Each row comes from the steps of one path. Every step used is in the known rows, and no mark comes twice. Write the path behind each row, first mark first.
In the rows, zero is written as 128.
Known rows:
nebek/visis/gaviv/gome/bulo: [198 100 144 138  56 122  89 119 118 158 160 112 110  87 141 151 131 133
 158 126 104 111 111 134 108 103 130 107]
visis/nebek/gome/dano/vilak/nufepe: [220  98 113 110  74 114 117 110 148 164 198  82 105 101 147 137 159 130
 107 130 114  94 128 142 119  84 138 118]
nufepe/vilak: [144 128 131 132 119  83 116 109 149 147 168 100 122  92 138 123 136 111
  98 137 121  88 111 162 121  92 128 107]
visis/gaviv/gome: [163 110 139 151  82 118  81 119 128 160 149  98 135  97 133 147 138 113
 129 125 111  91 101 132 112 107 140 127]
bulo/vilak: [149 127 146 135 121  81 112 105 130 166 171 116 125 106 134 121 140  89
 118 143 125 104 107 155 118 101 129 114]
vilak/dano: [160 124 127 113 147 110 104 111 136 141 156  97 118 103 130 120 130  84
 112 138 128  82  98 139 117  91 132 122]
dano/gome/gaviv/visis/nebek: [203  86 156 119  71 115  91 120 106 140 128 104 144 103 138 190 142 136
 132 123 102  91 111 121  90 111 130 120]
visis/gaviv: [160 112 136 136 123 104  94 115 129 155 149 109 129  89 122 147 128  98
 132 130 120  89 102 144 114  95 146 132]
pafusa/goru: [131 119 146 138 144  81 112 115 140 135 160 101 149  92 124 114 125  88
 175 143 123  72  98 127 130  94 127 140]
bulo/gome/dano/vilak: [217 126 126 118 103  70 109 106 141 152 180 103 127 132 126 124 165 113
 156 143 118  99 124 130 115  72 117 128]
pafusa/dano/vilak/nufepe: [178 128 121 127 142  73 113 104 137 146 190  93 127 126 137 141 146  69
  84 128 145  88 117 114 123  77 134 111]
bulo/vilak/dano/gome/gaviv/visis: [189 107 152 114 100  99  99 108 100 151 145 111 105 120 145 161 155  84
 119 137 113 105 111 123 100 103 142 123]
nufepe/vilak/dano/gome/gaviv: [164 111 127 114 130 104 111 110 127 155 155  92  96 125 142 147 157  97
  85 132 113  89 110 145 111  83 142 105]
gome/bulo/vilak/dano: [167 141 126 107 136  99 119 103 124 195 180 115  91 105 145 102 138  90
 102 146 132 102 113 140 125  85 119 107]
nebek/visis/gaviv/gome/dano: [212  87 142 143  31 115  86 121 122 141 162 100 114  69 120 147 150 124
 181 127  99  99 108 147 107 104 156 127]
vilak/dano/gome: [158 126 131 120 152 118 101 109 125 122 153  88 108 115 133 139 149  85
  92 133 125  77 105 137 105  97 125 110]
gaviv/gome/bulo/vilak/dano: [169 138 127 122  93 113 107 107 122 197 178 102  95 113 155 103 149 103
 100 143 122 105 112 129 122  96 114 101]
gome/dano/vilak: [202 118 125 117 110  85 109 109 144 146 190  94 124 104 115 116 152 102
 153 142 126  92 115 133 123  82 129 123]
dano/vilak/nufepe: [168 114 121 125 160  87 114 105 150 136 188  98 122 130 145 129 138  91
  83 137 138 110 122 121 124  80 125 109]
gaviv/gome: [155 119 142 143  89 112  92 116 137 146 160  93 144 114 136 127 141 116
 131 133 114  91  97 134 116 109 117 114]
vilak/nufepe: [141 117 131 123 144  99 114 111 144 140 174 102 130 119 137 123 133  99
  93 137 132 103 113 143 129  87 128 115]
visis/nebek/gome/bulo: [191 120 134 106  71 133 111 116 133 186 167 100 115  98 149 134 131 148
 137 130 108  80 108 152 113 100 108 106]
nebek/visis/gaviv/gome: [189  87 149 153  63 115  82 119 122 133 147 106 123  82 135 164 135 115
 152 124 104 104 102 140 101 114 145 116]
gaviv/visis/nebek/gome/dano: [226 108 141 108  18 126  98 122 131 144 155  92 125  60 132 146 143 151
 172 127  97  71 111 151 102 113 136 135]
nufepe/vilak/dano/gome: [151 134 120 126 141 102 115 105 138 132 160  83  90 104 147 137 156  94
  53 133 121  75 116 154 107  91 131  96]
gome/bulo/vilak/dano/pafusa/goru: [152 142 127 127 150  84 131 103 127 190 179 110  89  93 147  78 138  79
 168 155 126  64 113 111 140  82 148 137]
bulo/vilak/nufepe: [137 121 136 130 141  82 122 102 134 168 186 115 114 116 147 118 143  86
  75 143 132 118 120 151 128  91 135 112]
gome/gaviv: [166  98 149 114 114 101 102 117 128 164 156 114 144 131 120 136 131 104
 167 137 115 102  93 140 124  89 131 130]
vilak/dano/pafusa: [165 127 125 124 144 108 109 109 138 144 157  97 109 102 130 106 136  89
 137 142 124  58  99 127 120  92 154 133]
visis/gaviv/gome/bulo/vilak: [168 127 138 143  71 108  99 111 115 208 173 115 107 100 148 130 144 116
 120 134 113 115 116 134 120 101 130 110]

Write each row's path:
[196  83 148 112  59 129 100 120 127 181 150 103 135 114 140 160 135 136
 163 126  96  90  93 151 109 101 134 128]	visis/nebek/gome/gaviv
[152 132 117 121 136  95 117 107 147 150 163  93 101  88 143 118 137  93
  75 138 124  79 109 156 118  85 138 108]	nufepe/vilak/dano
[199 130 134 124  89  83 113 109 139 160 166 108 125 122 121 103 164 124
 195 145 106  67 116 139 123  79 144 147]	bulo/gome/dano/pafusa
[192 105 147 105 106 117  89 116 108 121 134 100 118 121 134 165 144  96
 134 130 113  88 104 114 101  99 136 126]	vilak/dano/gome/gaviv/visis
[164  99 153 121 119 109  99 115 117 145 153 104 135 144 124 155 150 102
 148 131 113  97 101 137 112  94 128 117]	dano/gome/gaviv
[187 133 131 129 125  68 103 107 133 145 176  95 137 114 124 144 142  71
 126 130 138  74 104 119 113  88 129 114]	pafusa/dano/vilak
[201 101 160 106  48 119  93 121 122 139 145 109 139 118 136 155 132 125
 202 130  99  94  92 136 112 107 131 137]	nebek/gome/gaviv/visis
[173 123 133 134  77 127  90 119 123 185 160 103 120 102 138 135 135 130
 138 128 113  94 110 125 119  97 124 115]	visis/gaviv/gome/bulo
[158 140 142 125 121  97 117 103 114 171 181 112 100 124 143 125 156 105
 102 141 124 106 122 145 115  98 108  91]	dano/gome/bulo/vilak
[216 120 127 112  74 106 108 111 147 144 196  88 113 111 124 119 157 110
 176 138 114  86 108 145 123  90 128 124]	nebek/gome/dano/vilak
[189 125 138 114  67 116 116 108 124 212 177 111 102  96 160 131 141 136
 122 135 108  96 116 158 112 104 115 103]	visis/nebek/gome/bulo/vilak
[161 134 138 115 127 113 109 111 122 146 171 102 114 125 132 129 146 116
 122 135 124  88 116 137 116  93 100  96]	dano/gome/bulo
[181 143 129 101  96 121 118 105 125 193 186 108  77 111 155 106 145  99
 123 143 119  94 108 154 124  92 119 108]	nebek/gome/bulo/vilak/dano
[212 107 121 143  66 106  87 115 133 162 177  87 121  97 124 138 160 113
 150 130 112  96 115 120 116  90 147 130]	visis/gaviv/gome/dano/vilak
[189 107 146 124  81 103  95 117 127 136 134 104 146  68 140 159 120 133
 120 128 114  79 111 132  96 114 127 123]	gaviv/visis/nebek
[174 141 143 113  82 110 119 106 127 191 189 115  97 117 149 110 144 114
 146 142 114 104 109 160 126  99 109 106]	nebek/gome/bulo/vilak
[213 122 143 102  38 131 103 120 125 161 151 103 120  79 153 147 124 159
 149 127 105  80 115 135 103 112 110 113]	gaviv/visis/nebek/gome/bulo
[172 143 124 117 131  99 123 101 124 196 180 114  82 108 147  89 144  92
 128 151 127  78 115 128 128  86 143 116]	gome/bulo/vilak/dano/pafusa
[204 106 134 111  46 127 108 118 137 171 170  89 120  80 127 132 149 140
 160 129 100  71 105 163 113 101 135 128]	visis/nebek/gome/dano
[203  85 154 111  65 106  93 121 118 159 128 113 150  90 136 170 122 134
 153 128 106  95 105 122 100 104 138 132]	gome/gaviv/visis/nebek
[163 132 130 132 141  89 117 100 131 170 168 109  96 103 139 103 147  78
 121 147 124  74 106 134 119  95 158 129]	bulo/vilak/dano/pafusa
[155 131 135 130 147 100 109 101 116 148 164  99  92 113 143 135 159  70
  72 140 126  92 111 146 105 100 132 107]	bulo/vilak/dano/gome
[195 104 147 147  50 106  96 111 108 186 172 124  96  84 151 148 141 121
 145 133 106 125 117 142 108 106 135 101]	nebek/visis/gaviv/gome/bulo/vilak
[205 114 118 111  92 108 119 109 152 145 209  85 103 126 137 117 161 109
 136 136 121 102 122 141 133  79 135 121]	nebek/gome/dano/vilak/nufepe
[186 108 133 141  51 118  88 121 128 167 163  93 125  83 116 130 154 120
 161 128 106  88 105 139 121  98 151 136]	visis/gaviv/gome/dano
[195 114 162 119  72  92  91 117  99 130 140 101 144 119 122 180 151  90
 157 121 116  71 100 114 100 104 137 125]	pafusa/dano/gome/gaviv/visis
[135 134 118 141 149  73 129 107 152 147 164  88 103  80 144  95 138  88
 142 147 119  43 109 123 132  83 166 141]	nufepe/vilak/dano/pafusa/goru
[239  84 131 146  43 101  87 116 128 137 175  97 110  81 126 157 156 118
 173 128 104 109 117 128 105  98 152 120]	nebek/visis/gaviv/gome/dano/vilak
[167 152 144 125 103  82 117 102 103 180 182 108 103 119 136 137 163  80
 102 132 130  83 118 139 113  95 117  93]	pafusa/dano/gome/bulo/vilak
[186 111 135 111  97 103 103 113 121 129 140  95 102 107 148 162 152 106
  97 130 110  89 115 130 101  93 141 113]	nufepe/vilak/dano/gome/gaviv/visis
[157 134 113 130 134  90 121 105 151 152 163  92  93  91 142 104 143 101
 101 141 119  56 111 143 121  85 161 120]	nufepe/vilak/dano/pafusa
[183 104 152 114 106  86 101 113 126 173 147 123 148 157 134 145 144 115
 170 139 107 110 103 137 116  79 119 135]	bulo/gome/gaviv
[185  90 148 138 102 101  93 115 124 130 147 119 119  74 125 164 123 101
 156 129 112 100 104 152 103 102 152 124]	nebek/visis/gaviv
[252 103 131 110  25 110  99 116 135 138 167  87 120  74 139 155 150 144
 164 129 103  81 120 131  99 106 133 128]	gaviv/visis/nebek/gome/dano/vilak
